Every row comes from one small tree of marks. The marks that hang from a mark follow it in brackets, in alphabetical order. Every link used is in the known rows. Which tree was each row made from?
(in the rows, 128 means zero)
Known rows:
fuvod{ruki{paku revuk{pona}}}: [121 119 122 136 131 128 137  76 129 131 137 131 146 152 130 125 125 137
 115 115 119 130 124 103 124 123  97 109 152 128 100 120 133]
moli{fuvod{ruki{paku}}}: [116 126 134 139 143 129 129  55 168 117 132 145 132 148 122 129 135 126
 119 125 116 146 110  86 118 125 121  98 144 126 112 128 152]
pona{devap{poto{moli}} revuk}: [113 120 116 118 128 119 138 119 106 151 136 134 134 110 137 141 103 145
 135 135 139 128 122 109 128  72 113 123 143 109 106 110 122]
moli{fuvod}: [113 135 129 134 132 120 125 107 161 119 128 131 121 121 121 135 133 132
 124 129 128 131 108 109 117 134 137 130 134 129 125 129 143]
moli{fuvod{ruki{paku revuk}}}: [110 120 125 138 134 124 141  56 164 116 131 146 130 145 128 130 130 124
 114 127 116 139 102  81 119 128 116  96 140 121  58 126 146]
pona{devap revuk}: [113 113 119 118 122 127 143 124 124 116 131 133 123 120 132 147 111 126
 119 131 133 122 128 126 124 110 134 114 147 121 109 125 116]
devap{pona{revuk} poto{moli{fuvod}}}: [101 135 120 136 133 109 134 100 141 160 190 131 140 134 132 121 115 158
 131 132 141 133  99  91 120  97 113 155 104 119 108 103 142]
gegiz{lifo moli}: [143 136 126 113 150 129 124 130 195 130 132 131 130 123 132 130 125 148
 136 138 132  93 123 109 142 117 109 135 112 133 112 136 124]
devap{poto}: [121 129 131 129 127 125 120 115  99 166 129 128 136 126 130 120 113 118
 132 132 132 130 123 128 122 129 127 132 123 116 130 109 132]
gegiz{lifo moli{fuvod{ruki}}}: [130 147 131 116 161 125 116 102 244 126 136 145 130 135 122 136 131 151
 129 120 128 109 103  67 130 125 114 101 134 136 111 136 148]
poto{moli{fuvod{ruki}} revuk{pona}}: [110 141 119 133 138 111 120 105 191 113 141 131 133 128 121 136 139 172
 126 103 129 139 106  89 121  63 107 124 168 133 142 131 147]
pona{devap{poto{moli{fuvod}}} revuk}: [ 99 125 118 123 132 112 134  98 140 141 136 138 129 104 131 147 108 148
 133 137 138 131 103  90 117  79 122 124 149 111 103 112 137]
lifo{gegiz{moli{fuvod{ruki}}}}: [124 148 144 121 171 129 114 113 164 131 147 143 129 129 119 141 153 147
 150 113 124 138 104  80 120 132 109 103 148 132 110 140 159]
paku{fuvod{ruki{revuk}}}: [120 133 127 128 129 116 135 113 126 124 131 142 131 135 129 133 125 120
 113 108 124 137 114  91 117 136 117  93 138 127  84 124  93]
fuvod{ruki{revuk{pona{devap}}}}: [114 121 118 120 130 127 133 117 135 130  91 132 140 138 120 146 111 136
 114  98 128 128 128 101 115 119 113  94 167 130 111 114 129]
lifo{gegiz}: [128 129 144 127 145 133 122 135  96 126 142 127 124 124 126 130 141 120
 149 132 125 135 120 134 126 132 132 132 124 127 123 136 132]
ruki{fuvod paku revuk{poto}}: [110 115 129 140 126 109 141  77 175 133 134 144 132 123 133 141 122 105
 125 135 118 127 109 120 111 124 115 133 108 112  84 122 156]
poto{devap{pona} moli{fuvod}}: [111 138 122 126 148 117 129 112 176 109 138 131 127 134 116 122 137 162
 127 127 136 139 114 102 115  47 109 150 103 132 114 117 135]
poto{moli{fuvod} revuk{pona}}: [109 138 116 136 131 104 124 110 172 109 138 120 127 109 125 138 138 173
 129 121 133 125 106 112 123  60 110 161 151 132 140 132 138]
revuk{poto{devap{pona}}}: [112 125 129 119 135 125 117 116 170 135 131 132 138 146 120 114 120 126
 125 122 135 135 128 141 106  78 129 145  88 121 116 108 127]
revuk{poto{devap{pona} moli}}: [121 130 122 119 141 122 118 123 180 131 133 132 140 139 126 117 126 153
 135 123 138 139 128 124 117  40 108 149  89 122 110 113 128]
poto{revuk{pona{devap}}}: [109 119 117 121 124 120 127 119 126 113  90 119 126 118 125 147 113 139
 117 119 133 118 130 149 118  77 123 145 153 127 144 123 116]
moli{fuvod{ruki{revuk}}}: [109 131 125 132 130 120 134 103 174 122 131 144 127 137 125 135 130 129
 118 109 125 137  99  81 116 140 128  91 146 125  73 124 147]
poto{devap{pona{revuk}} moli}: [117 125 114 118 134 122 145 135 143 114 185 130 131 138 133 117 128 161
 126 129 139 131 127 118 130  38 103 145 106 126 102 116 114]
fuvod{ruki}: [130 132 131 124 135 134 124 122 146 132 131 138 135 146 124 125 129 127
 124 109 125 141 128 104 126 130 125  93 145 129 131 127 138]
paku{fuvod}: [122 137 132 133 130 115 127 116 115 120 129 130 126 119 125 133 129 123
 121 127 127 129 123 118 116 131 125 131 126 129 133 128  88]
pona{revuk}: [118 120 122 127 118 124 141 129 129 123 176 130 126 125 137 129 124 130
 123 130 130 123 121 125 131 126 131 125 138 123 114 129 121]
fuvod{ruki{paku revuk}}: [124 114 124 131 130 132 144  78 130 125 131 142 136 152 137 125 124 123
 117 126 117 137 121 101 130 123 109  93 135 119  61 125 132]
gegiz{lifo moli{fuvod{ruki{revuk}}}}: [124 140 123 115 152 121 129 104 240 124 135 146 127 133 129 136 127 150
 125 119 128 103  96  63 131 129 110  98 131 131  58 133 143]
devap{pona poto{revuk}}: [108 125 125 131 124 119 126 111 100 162 139 125 138 148 133 112 105 122
 123 129 135 129 116 151 120  95 122 163  84 115 113 100 124]
fuvod{ruki{revuk{pona poto}}}: [114 125 124 128 125 120 117 112 176 152 133 134 149 140 125 128 118 134
 123  96 128 131 118 104 112 133 119 104 152 124 109 114 141]

Write each row's tree:
[106 119 128 145 126 104 135  76 173 140 140 131 141 123 126 141 121 120
 122 125 119 119 113 120 107 127 104 147 127 119 122 116 156] : ruki{fuvod paku revuk{pona poto}}
[105 114 123 118 120 123 135 111  95 153 133 133 131 118 134 138  95 117
 123 134 135 124 123 127 118 111 133 118 141 108 112 106 120] : pona{devap{poto} revuk}
[114 123 123 144 127 110 140  70  97 119 135 122 137 124 131 131 125 132
 112 134 121 118 120 117 114 126  99 149 135 129 103 120  82] : ruki{paku{fuvod} revuk{pona}}
[109 134 125 125 142 115 123  97 140 146  89 137 130 106 122 146 113 147
 137 134 135 135 107  93 113  80 118 127 139 114 120 110 143] : pona{devap{poto{moli{fuvod}}}}
[116 117 127 141 128 114 154  87 138 121 137 138 124 125 134 141 127 111
 119 138 116 123 113 116 122 126 105 132 117 120  90 126 149] : ruki{fuvod paku revuk}
[131 136 132 124 165 129 124  55 235 119 136 148 133 143 127 131 133 147
 127 136 120 111 105  67 133 114 102 106 129 131  95 137 148] : gegiz{lifo moli{fuvod{ruki{paku}}}}
[101 126 118 121 131 108 126 105 215 108 173 141 123 103 129 133 135 153
 131 131 136 134 103 101 112  43 128 128 141 114  92 128 138] : pona{revuk{poto{devap moli{fuvod}}}}
[118 126 117 128 127 116 131 124 175 142 185 131 145 142 137 122 120 157
 137 126 139 132 119 111 127  88 114 149  97 122 102 117 129] : devap{pona{revuk{poto{moli}}}}
[107 118 120 120 126 121 129 118 165 133 130 133 135 143 127 115 115 123
 119 122 135 128 119 138 108  84 124 142  84 116  62 105 122] : ruki{revuk{poto{devap{pona}}}}
[120 141 137 121 160 124 128 114 159 128 149 145 128 126 126 141 150 145
 145 114 125 132  96  76 122 135 104 102 143 128  57 138 154] : lifo{gegiz{moli{fuvod{ruki{revuk}}}}}
[114 131 129 129 128 112 122 103 165 136 129 148 138 132 129 135 120 114
 120 106 125 139 109  93 106 136 126  93 132 120  78 120 101] : paku{fuvod{ruki{revuk{poto}}}}
[122 124 116 115 131 118 134 134 148  94 130 130 116 112 134 125 137 152
 128 133 133 130 125 140 131   4 109 140 130 119  98 134 116] : poto{devap moli revuk}
[105 137 122 130 141 111 116  95 137 153  94 124 140 107 116 146 112 162
 134 124 138 128 112  94 108  82 109 143 158 123 156 105 143] : revuk{pona{devap{poto{moli{fuvod}}}}}
[113 107 125 120 132 129 131  68 174 122 125 150 137 145 132 119 123 113
 117 123 120 142 120 114 112  71 115  90 129 108  50 118 133] : fuvod{ruki{paku revuk{poto{devap}}}}
[115 110 119 125 135 129 139  71 126 124  92 135 142 146 126 142 112 135
 112 116 120 129 130 102 119 107 101  99 162 124  96 115 127] : fuvod{ruki{paku revuk{pona{devap}}}}
[107 122 122 120 129 124 125 105 107 169  92 133 147 136 122 137  96 128
 118 103 132 130 122 103 109 119 112  97 162 118 114  95 132] : fuvod{ruki{revuk{pona{devap{poto}}}}}
[120 112 126 129 129 128 130  68 168 137 128 148 142 151 136 125 119 115
 123 123 118 140 116 104 120 121 117  94 127 112  56 122 139] : fuvod{ruki{paku revuk{poto}}}
[128 142 127 121 153 120 120 108 227 121 132 134 123 116 125 137 132 151
 132 139 132  96 104  91 132 124 119 137 117 134 109 138 139] : gegiz{lifo moli{fuvod}}
[102 135 115 127 136 106 124 111 179  92 135 122 119 105 121 132 141 171
 122 122 135 126 110 123 113  11 107 157 154 127 133 130 130] : poto{devap moli{fuvod} revuk{pona}}
[115 137 125 133 129 111 129 111 126 130 136 130 140 134 122 134 125 135
 112  98 125 130 118  92 110 138 108 108 157 135 121 118  93] : paku{fuvod{ruki{revuk{pona}}}}
[115 116 123 135 129 124 124  65 165 143 133 136 153 149 129 125 119 131
 120 113 119 133 120 107 114 124 107 110 145 120  94 117 139] : fuvod{ruki{paku revuk{pona poto}}}
[118 125 112 121 131 116 129 127 136 110  94 120 130 112 129 149 120 167
 129 122 137 121 131 131 128  38 103 149 154 128 139 128 118] : poto{moli revuk{pona{devap}}}
[106 135 121 129 141 109 109  97 202 127  90 129 138 107 114 154 122 166
 136 118 135 130 112  95 104  79 119 139 156 127 148 121 146] : revuk{pona{devap} poto{moli{fuvod}}}
[118 114 118 139 123 121 141  82 111 127 132 120 140 133 134 127 123 138
 119 134 123 117 124 127 126 122 101 145 137 126  98 121 122] : ruki{paku revuk{pona}}
[110 143 127 137 142 113 121 100 141 164 142 130 143 138 123 120 118 156
 137 130 139 139 106  93 117  99 110 158  95 123 123 102 148] : devap{pona poto{moli{fuvod}}}
[117 126 121 135 143 117 133  60 181 100 137 145 129 137 134 131 141 154
 126 130 119 147 105  87 129  50 103 115 143 120  89 138 147] : poto{moli{fuvod{ruki{paku}}} revuk}
